Each row comes from the steps of one path. Every step used is in the known rows, and no mark comes twice. Write the path behind each row, first mark first.
Known rows:
gekin/lisi: [-0.39 -0.94  0.15  1.68  0.24 -1.27  0.73  0.35 -0.01  0.87 -2.55  0.19
 -0.24  0.42  0.46 -0.57 -0.14 -0.60  0.37  0.10  0.55 -1.94  0.58  0.47]
reda/belu: [-0.17  0.56 -0.13 -0.44 -0.19  0.45  0.08  1.54  0.20  0.00  1.98 -0.64
 -2.25  0.14 -0.04  0.71  1.71  0.82 -2.01  0.34  0.49 -0.84  0.50  0.46]
lisi/belu/mapa/gekin/reda: [-2.18 -0.39  0.28  0.16  0.70 -0.29  0.92 -0.02 -0.45 -3.14  0.82 -0.56
  7.12  0.08 -0.25  0.91 -0.64  0.51  0.69  0.11 -1.79  1.59  0.65 -0.18]
mapa/vomi: [-0.58  0.39  0.21  0.83 -0.52 -0.50 -0.19  0.43  0.23 -0.69 -0.34 -0.82
 -0.33  0.12  0.25 -0.81 -0.24 -0.72  0.50  0.56 -0.71 -0.46  0.49 -0.05]
vomi/vadi: [-1.55  3.12 -0.73  3.01 -0.20  0.54 -0.29  0.75  0.14  0.12 -0.86  0.38
 -0.66 -0.11  0.77 -0.49 -0.39 -0.76 -0.15 -0.80  1.27  0.64  0.73 -0.97]
mapa/vomi/vadi/gekin: [ 0.30  3.19 -0.84  2.42 -0.41  0.22 -1.24  0.61 -0.18 -0.57  2.21 -0.50
 -1.48  0.32  0.95 -1.26 -1.15 -2.02  3.51 -0.38  0.72  0.64 -0.11 -2.43]
lisi/gekin/vadi/vomi: [ 0.80 -4.98  1.08  2.61 -0.15 -1.35 -0.26 -0.67  0.08  1.97 -5.47 -0.44
 -2.32 -0.39 -1.55 -0.87 -0.10  1.33 -4.86  1.55  2.64 -1.14 -1.00  1.07]
vomi/vadi/gekin/mapa/belu/reda: [ 1.49 -0.88 -0.84 -0.18 -0.11 -0.08 -1.33 -2.33  0.11  2.54  2.78  1.85
 -2.77  0.26  0.30 -0.11 -1.80 -2.44 -0.04 -3.86 -0.52  1.64  0.70 -1.84]
lisi/belu/mapa: [-1.28  2.44  0.56 -1.87 -0.29 -0.34  0.79  1.23 -0.05 -0.28 -0.32 -0.68
  2.48  0.69 -0.44  0.75  0.20  0.30  1.88 -0.18 -1.77  0.25  0.90  1.19]
lisi/belu/mapa/gekin: [-2.03  1.30  0.19  1.22  0.13 -0.40  0.68  0.13 -0.62 -2.21  1.32 -1.18
  4.96  0.80  0.13  0.82 -0.90  1.08  3.01 -0.28 -1.31 -0.33  1.60 -0.38]
vadi/gekin/reda: [ 1.08 -2.98 -0.22 -1.66  0.19  0.32 -0.05  0.36 -0.31 -0.18  1.52  0.89
  0.86 -0.36  0.05  0.30  0.96 -1.38 -0.67  0.50 -0.80  1.87 -1.78 -0.92]
vomi/vadi/gekin/reda/belu: [ 0.67  1.66 -1.15  0.23  0.48  1.27 -0.59  1.80  0.00 -0.86  4.07  0.27
 -1.16 -0.47  0.24  0.40  1.11 -1.07 -0.88 -0.20  1.36  2.25 -1.09 -1.79]
reda/belu/lisi/gekin/vadi: [ 0.20 -2.79  0.66 -0.76  0.09  0.33  0.60 -0.26  0.54  1.23 -1.06  0.08
 -0.90 -0.63 -1.05  0.24  1.76  4.69 -1.56  1.36  0.90 -1.99 -0.95  1.96]
belu/mapa/gekin/reda: [-1.70 -1.69  0.33  1.27  0.30 -0.22  0.73  0.49 -0.95 -2.40 -0.01 -0.01
  5.75  0.18  0.84  1.15 -0.05 -0.59 -2.12  0.10 -1.60  2.51  0.26 -0.40]
lisi/belu/mapa/vomi/vadi/gekin: [-0.23  6.40 -0.28  0.23 -0.36 -0.14 -0.68  1.32 -0.28 -1.40  2.69 -1.38
  1.32  0.89  0.27 -0.52 -1.59 -1.67  6.21 -0.69 -0.78  1.04  0.56 -1.44]
vomi/vadi/gekin: [ 0.25  2.32 -1.05  1.95 -0.24  0.66 -0.88  0.64 -0.40  0.42  1.84  0.52
 -1.55  0.24  0.99 -0.38 -0.39 -1.52  2.41 -0.90  1.25  0.84 -0.35 -2.30]
belu/lisi/gekin/mapa/vomi: [ 0.13 -0.87  0.64 -3.66 -0.43  1.35 -0.64 -3.18  0.67  0.62 -4.45  0.06
 -1.32 -1.22 -0.93 -0.92 -0.33  2.31 -0.33  0.97 -0.75 -2.74  0.15  1.99]
lisi/gekin/vadi: [-0.52 -5.17  1.30  0.75  0.10 -1.36 -0.10 -0.10 -0.13  1.70 -4.87  0.23
 -0.61 -0.21 -1.03 -1.02  0.22  2.03 -2.14  1.05  0.36 -1.10 -0.94  0.19]
lisi/gekin: [-1.07 -0.56  0.73 -1.20 -0.18  0.51 -0.25 -0.25  0.16  1.67 -4.68  0.31
 -1.55 -0.09 -0.14 -0.22  1.11  0.64 -1.78  0.99  0.62 -2.04 -0.47  1.75]
lisi/gekin/reda: [-1.24 -2.32  0.85 -2.14  0.40  0.70  0.06 -0.28  0.36  0.73 -5.13  0.91
  0.75 -0.87 -0.48 -0.08  1.47  0.13 -3.94  1.36  0.12  0.01 -1.45  1.96]
mapa/belu: [-0.76 -1.13  0.15  1.58 -0.10 -0.77  0.81 -0.48  0.39  0.34 -0.18  1.44
 -1.21  0.29  0.81  0.37  0.31 -1.50 -3.82 -0.91 -0.63  2.69  0.23  0.26]
reda/belu/mapa/vomi/vadi/gekin: [ 0.79  5.85 -0.36  0.62 -0.65  0.38 -0.92  2.93 -0.58 -0.90  4.62 -1.62
 -2.04  1.06  0.92  0.27  0.12 -1.58  2.16 -0.44 -0.06  1.29  0.56 -1.37]
vomi/vadi/gekin/lisi/belu: [ 0.05  3.20 -0.97  2.07  0.75 -0.61 -0.09  0.16  0.03  0.04  0.95 -0.01
  0.11  0.45  0.18 -1.20 -1.73 -0.90  6.59 -0.83  1.80 -1.87  0.28 -1.85]
vadi/gekin: [ 1.20 -1.23 -0.38 -0.80 -0.41  0.19 -0.33  0.36 -0.54  0.72  2.15  0.29
 -1.42  0.45  0.48  0.11  0.65 -0.85  1.71  0.05 -0.29 -0.26 -0.85 -1.00]

Which path is each row?
[-0.44  1.80  0.11 -2.57 -0.18  2.07  0.41 -0.41  0.82  1.17 -1.01  0.27
 -1.94 -0.56 -0.09  1.11  2.58  3.32 -1.07  1.17  1.13 -2.97 -0.52  3.38]
reda/belu/lisi/gekin
[ 1.00  2.07  0.60 -1.09  0.04 -1.95  0.37  1.01 -0.43 -0.62  0.94 -1.67
  1.71  1.40 -0.04 -0.51 -1.33 -1.30  6.55  0.18 -1.51 -1.49  0.43 -0.04]
vadi/gekin/lisi/belu/mapa/vomi
[ 1.21 -4.90  0.36  4.18 -0.32 -1.96  0.15  0.12 -0.04  0.89 -1.61 -0.62
 -1.18 -0.22 -1.21 -0.55 -0.73  0.51 -4.15  0.68  1.79  0.65 -0.16 -0.47]
gekin/vadi/vomi
[ 1.27 -0.27 -0.35 -1.48  0.40 -1.38 -0.07 -0.56  0.35  2.25  2.40 -0.25
  1.39  1.06 -0.37 -0.14 -0.91 -0.25  7.77 -1.48 -0.21 -4.44  0.08  0.86]
vadi/gekin/lisi/belu/reda
[ 0.16  0.77 -0.96  1.03  0.37  0.89 -0.54  0.70 -0.19 -0.42  1.37  1.12
  0.63 -0.50  0.67 -0.18 -0.11 -2.00  0.26 -0.46  0.73  2.87 -1.39 -2.10]
vomi/vadi/gekin/reda
[ 2.23 -3.14  0.01 -2.48 -0.48 -0.19 -1.46 -1.31 -0.50 -0.09  1.44 -0.63
 -2.92 -0.25 -0.75 -1.18 -1.22 -0.83  1.10  0.12 -1.64 -0.81  0.08 -2.28]
vadi/gekin/mapa/vomi
[ 1.24 -0.23 -0.95 -0.30 -0.13  0.91 -1.58 -0.88 -0.58  0.68  0.89  0.60
 -3.17 -0.40 -0.17 -0.99 -1.40 -0.97  0.81 -1.31  0.45  0.45  0.25 -3.22]
vomi/vadi/gekin/mapa
[-0.23 -3.98  1.03 -2.22  0.10 -0.08 -0.41 -2.87  0.29  1.94 -5.09  1.69
 -3.81 -0.51 -0.81 -0.45 -0.07 -0.20 -6.12 -0.47 -0.74  0.45  0.16  0.69]
lisi/gekin/mapa/belu
[-1.64 -0.86 -0.28  3.57  1.05 -1.38  0.73 -1.21 -0.13 -1.86 -0.27 -0.87
  3.63  0.43  0.01 -0.71 -1.90  1.32  4.48  0.00  0.77 -3.57  1.49 -0.97]
mapa/gekin/lisi/belu
[ 0.85  3.23 -1.53 -0.65  0.35  2.42  0.10  0.51  0.49 -0.93  5.18  0.99
  0.32 -0.98  0.63  1.12  1.40  0.55  0.86 -0.21  1.24  2.03 -1.30 -0.41]
vomi/vadi/gekin/reda/belu/lisi
[ 0.00  1.93 -0.71 -1.24 -0.34  1.60  0.86  0.27  0.69 -0.09  3.07  0.14
 -0.70 -0.35  0.30  1.36  2.17  2.48 -0.13  0.26  0.45 -1.16  0.23  1.91]
reda/belu/lisi
[ 0.57  4.44 -0.01  2.51 -0.22 -1.38 -0.33  1.69 -0.86 -0.09  0.05 -0.90
  0.21  1.32  1.56 -0.92 -1.95 -3.15  4.72 -0.66  0.03  0.47  0.56 -1.43]
belu/mapa/vomi/vadi/gekin/lisi
[ 2.14 -3.90 -0.19 -3.01 -0.27  0.29 -1.00 -1.21 -0.71  1.16  1.01  0.42
 -3.03 -0.26 -0.67 -0.47 -0.41 -0.40  0.12 -0.30 -1.05 -0.63 -0.24 -2.04]
vadi/gekin/mapa
[-0.31  0.40  0.51 -2.52  0.01  0.30  0.87  2.79 -0.14 -0.70  1.25 -0.30
  1.42  0.09 -0.12  1.77  2.19 -0.41 -4.51  0.46 -1.40  2.53 -0.20  1.49]
gekin/reda/belu/mapa
[-0.14 -3.16  0.85 -3.52 -0.10  0.66 -0.93 -1.91 -0.09  1.87 -5.70  0.43
 -3.25 -0.76 -1.30 -0.81  0.26  1.18 -3.29  0.54 -0.12 -2.49  0.05  0.74]
lisi/gekin/mapa
[ 0.22 -3.80  0.28 -0.81 -0.01 -0.63  0.02 -2.18  0.15  0.59 -1.10  1.53
 -2.75 -0.43 -0.46 -0.16 -0.76 -1.01 -5.38 -1.33 -1.38  2.38  0.91 -0.84]
gekin/mapa/belu
[ 2.36 -4.48 -0.16 -2.83 -0.27 -0.67 -0.90 -2.60  0.05  2.97  3.06  1.64
 -2.78  0.38 -0.24  0.37 -0.84 -1.76 -0.79 -2.94 -1.96  0.81  0.24 -0.54]
vadi/gekin/mapa/belu/reda
[-0.90  2.10  0.72 -0.67  0.25 -1.66  1.27  1.18 -0.16  0.09 -2.19 -0.72
  2.46  1.00 -0.21  0.19 -0.61 -0.11  3.09 -0.16 -1.00 -1.43  1.12  1.48]
gekin/lisi/belu/mapa
[-0.55  0.16 -0.30  0.63 -0.27  0.46  1.52 -1.83  0.90  0.21  0.62  2.11
  0.46 -0.23  1.05  1.04  0.63  0.12 -1.81 -0.94 -0.59  2.56  0.01  1.55]
mapa/belu/lisi
[-0.75  0.52  0.26  2.84  0.43 -1.20  0.95  1.55 -1.03 -1.16  1.65 -1.40
  1.76  1.35  1.02  0.97 -0.04  0.58  0.16 -0.10  0.20 -1.77  1.83  0.01]
reda/belu/mapa/gekin/lisi
[-1.18  3.42  0.76 -1.32 -0.47 -0.86  0.38  1.17  0.17 -1.52 -0.11 -1.69
  2.50  0.77 -0.47  0.00 -0.43 -0.22  3.17  0.34 -2.20  0.04  1.16  1.03]
lisi/belu/mapa/vomi
[ 0.69  2.79 -0.65  3.71  0.15 -1.01 -0.67  0.53 -0.26 -0.26  0.34 -0.54
 -1.29  0.59  1.18 -1.76 -2.01 -2.33  4.84 -0.44  1.43 -1.08  0.30 -2.30]
mapa/vomi/vadi/gekin/lisi
[-0.94 -0.84 -0.88  1.00  0.64  1.66  1.00 -0.86  0.35 -2.89  4.12  0.27
  4.15 -0.95  0.46  1.59  1.18  2.65 -1.33  0.64  0.23  0.29 -0.10  0.52]
mapa/gekin/reda/belu/lisi
[-0.34 -1.24 -0.06 -1.47  0.37  0.60  0.45  1.60  0.43 -0.76  1.65  0.01
  0.02 -0.61 -0.42  0.85  2.00  0.27 -4.25  0.76 -0.01  1.16 -0.54  0.64]
gekin/reda/belu
[ 0.41 -6.04  0.02  7.26  0.10 -1.97  0.09 -1.03 -0.58 -0.99  0.21 -1.06
  1.56 -0.07 -0.57 -0.53 -1.91  1.26 -2.80  0.52  2.13  0.02  0.49 -2.05]
mapa/gekin/vadi/vomi
[ 1.50 -2.48  0.51  1.20 -0.16  0.17  0.46 -0.85  0.79  1.57 -1.51 -0.54
 -2.49 -0.87 -1.58  0.46  1.29  4.10 -4.21  1.68  3.19 -1.90 -0.99  2.79]
reda/belu/lisi/gekin/vadi/vomi
[ 1.75 -0.44 -0.94 -3.31  0.18  1.89  0.64  0.23  0.38 -0.69  5.35  0.88
  0.56 -0.76  0.09  1.65  2.45  1.20  0.03  0.59 -0.29  1.11 -1.89  0.83]
vadi/gekin/reda/belu/lisi
[-0.72  2.72 -0.02 -1.00 -0.28  1.78 -1.12 -2.92  0.74  0.24 -4.52  0.31
 -1.56 -1.32 -0.37 -1.44 -1.36  1.70  0.54 -0.04  0.78 -1.88  0.58  0.81]
belu/lisi/gekin/mapa/vomi/vadi
[-0.99  1.06  0.30 -2.09 -0.32  1.53  0.52 -1.52  0.63  1.55 -3.77  1.07
 -0.03 -0.62  0.31  0.43  1.60  2.35  0.24  0.89  0.54 -2.24 -0.76  3.18]
belu/lisi/gekin
[-0.04 -2.41  1.07 -2.89 -0.28  0.24 -1.44 -1.92  0.14  0.81 -5.39 -0.57
 -3.06 -0.72 -1.31 -1.58 -0.66  0.75 -2.09  0.98 -0.74 -2.67  0.44  0.49]
lisi/gekin/mapa/vomi
[-0.16 -3.08  0.57  5.06  0.20 -2.28  0.62 -0.27 -0.67 -1.80  0.66 -1.89
  4.30  0.51 -1.28  0.22 -2.30  1.72 -0.26  0.19  0.71  0.59  1.13 -1.02]
lisi/belu/mapa/gekin/vadi/vomi
[-0.27  1.33  0.70 -2.12 -0.16 -0.22  0.40  2.77  0.03 -1.76  1.68 -1.33
  1.51  0.18 -0.20  0.98  1.43 -0.84 -3.30  0.86 -1.93  2.40  0.11  1.32]
gekin/reda/belu/mapa/vomi
[-1.50  4.01 -0.52  3.31 -0.35  0.02 -0.75  0.75  0.42 -1.05 -0.64 -0.66
 -0.49 -0.01  0.76 -1.31 -1.22 -1.39  1.21 -0.36  0.79  0.49  0.95 -1.17]
mapa/vomi/vadi
[ 0.87 -0.44 -0.27 -0.54  0.57 -1.13  0.34 -0.16 -0.08  0.39  1.02 -0.27
  0.30  0.58 -0.30 -0.58 -0.66 -0.17  5.73  0.17  0.26 -2.81 -0.23 -0.67]
vadi/gekin/lisi/belu
[ 0.16  3.19 -0.11  0.28 -0.17  0.05 -0.54  1.87 -0.56 -1.44  1.37 -0.30
  2.10  0.28  0.93 -0.16 -0.80 -3.15  1.09 -0.25 -1.06  4.08 -0.72 -1.43]
belu/mapa/vomi/vadi/gekin/reda
[-1.13  6.68 -0.06  1.61 -0.60  0.11 -0.38  3.01 -0.02 -1.22  1.83 -1.76
 -0.91  0.74  0.79  0.21  0.12 -0.88 -0.24 -0.38  0.02  1.25  1.60 -0.12]
reda/belu/mapa/vomi/vadi
[-1.13 -0.82  0.35 -3.08  0.26  1.85  0.80 -1.58  0.82  0.57 -4.27  1.64
  2.22 -1.33 -0.14  0.65  1.86  1.71 -2.12  1.31  0.12 -0.20 -1.68  3.33]
belu/lisi/gekin/reda
[-1.17 -1.52  0.51 -1.88  0.48  1.14  1.38 -2.58  1.20  0.52 -3.76  2.90
  1.61 -1.17  0.36  0.99  1.53  0.45 -5.03  0.29 -0.41  2.87 -1.74  3.28]
mapa/belu/lisi/gekin/reda
[ 1.51 -1.94 -0.16  0.53  0.19 -1.10  0.17  0.26 -0.61  1.27  0.14  0.32
 -1.27  0.73  0.72 -0.48 -0.26 -1.30  2.91  0.06  0.37 -1.83 -0.55 -0.85]
vadi/gekin/lisi
[ 0.67  3.29 -0.50 -0.99  0.12  0.98 -0.16  2.98 -0.61 -0.66  3.90 -0.01
  0.26  0.27  0.60  1.32  1.25 -1.68 -1.12 -0.48  0.05  3.61 -0.68 -1.03]
vomi/vadi/gekin/reda/belu/mapa
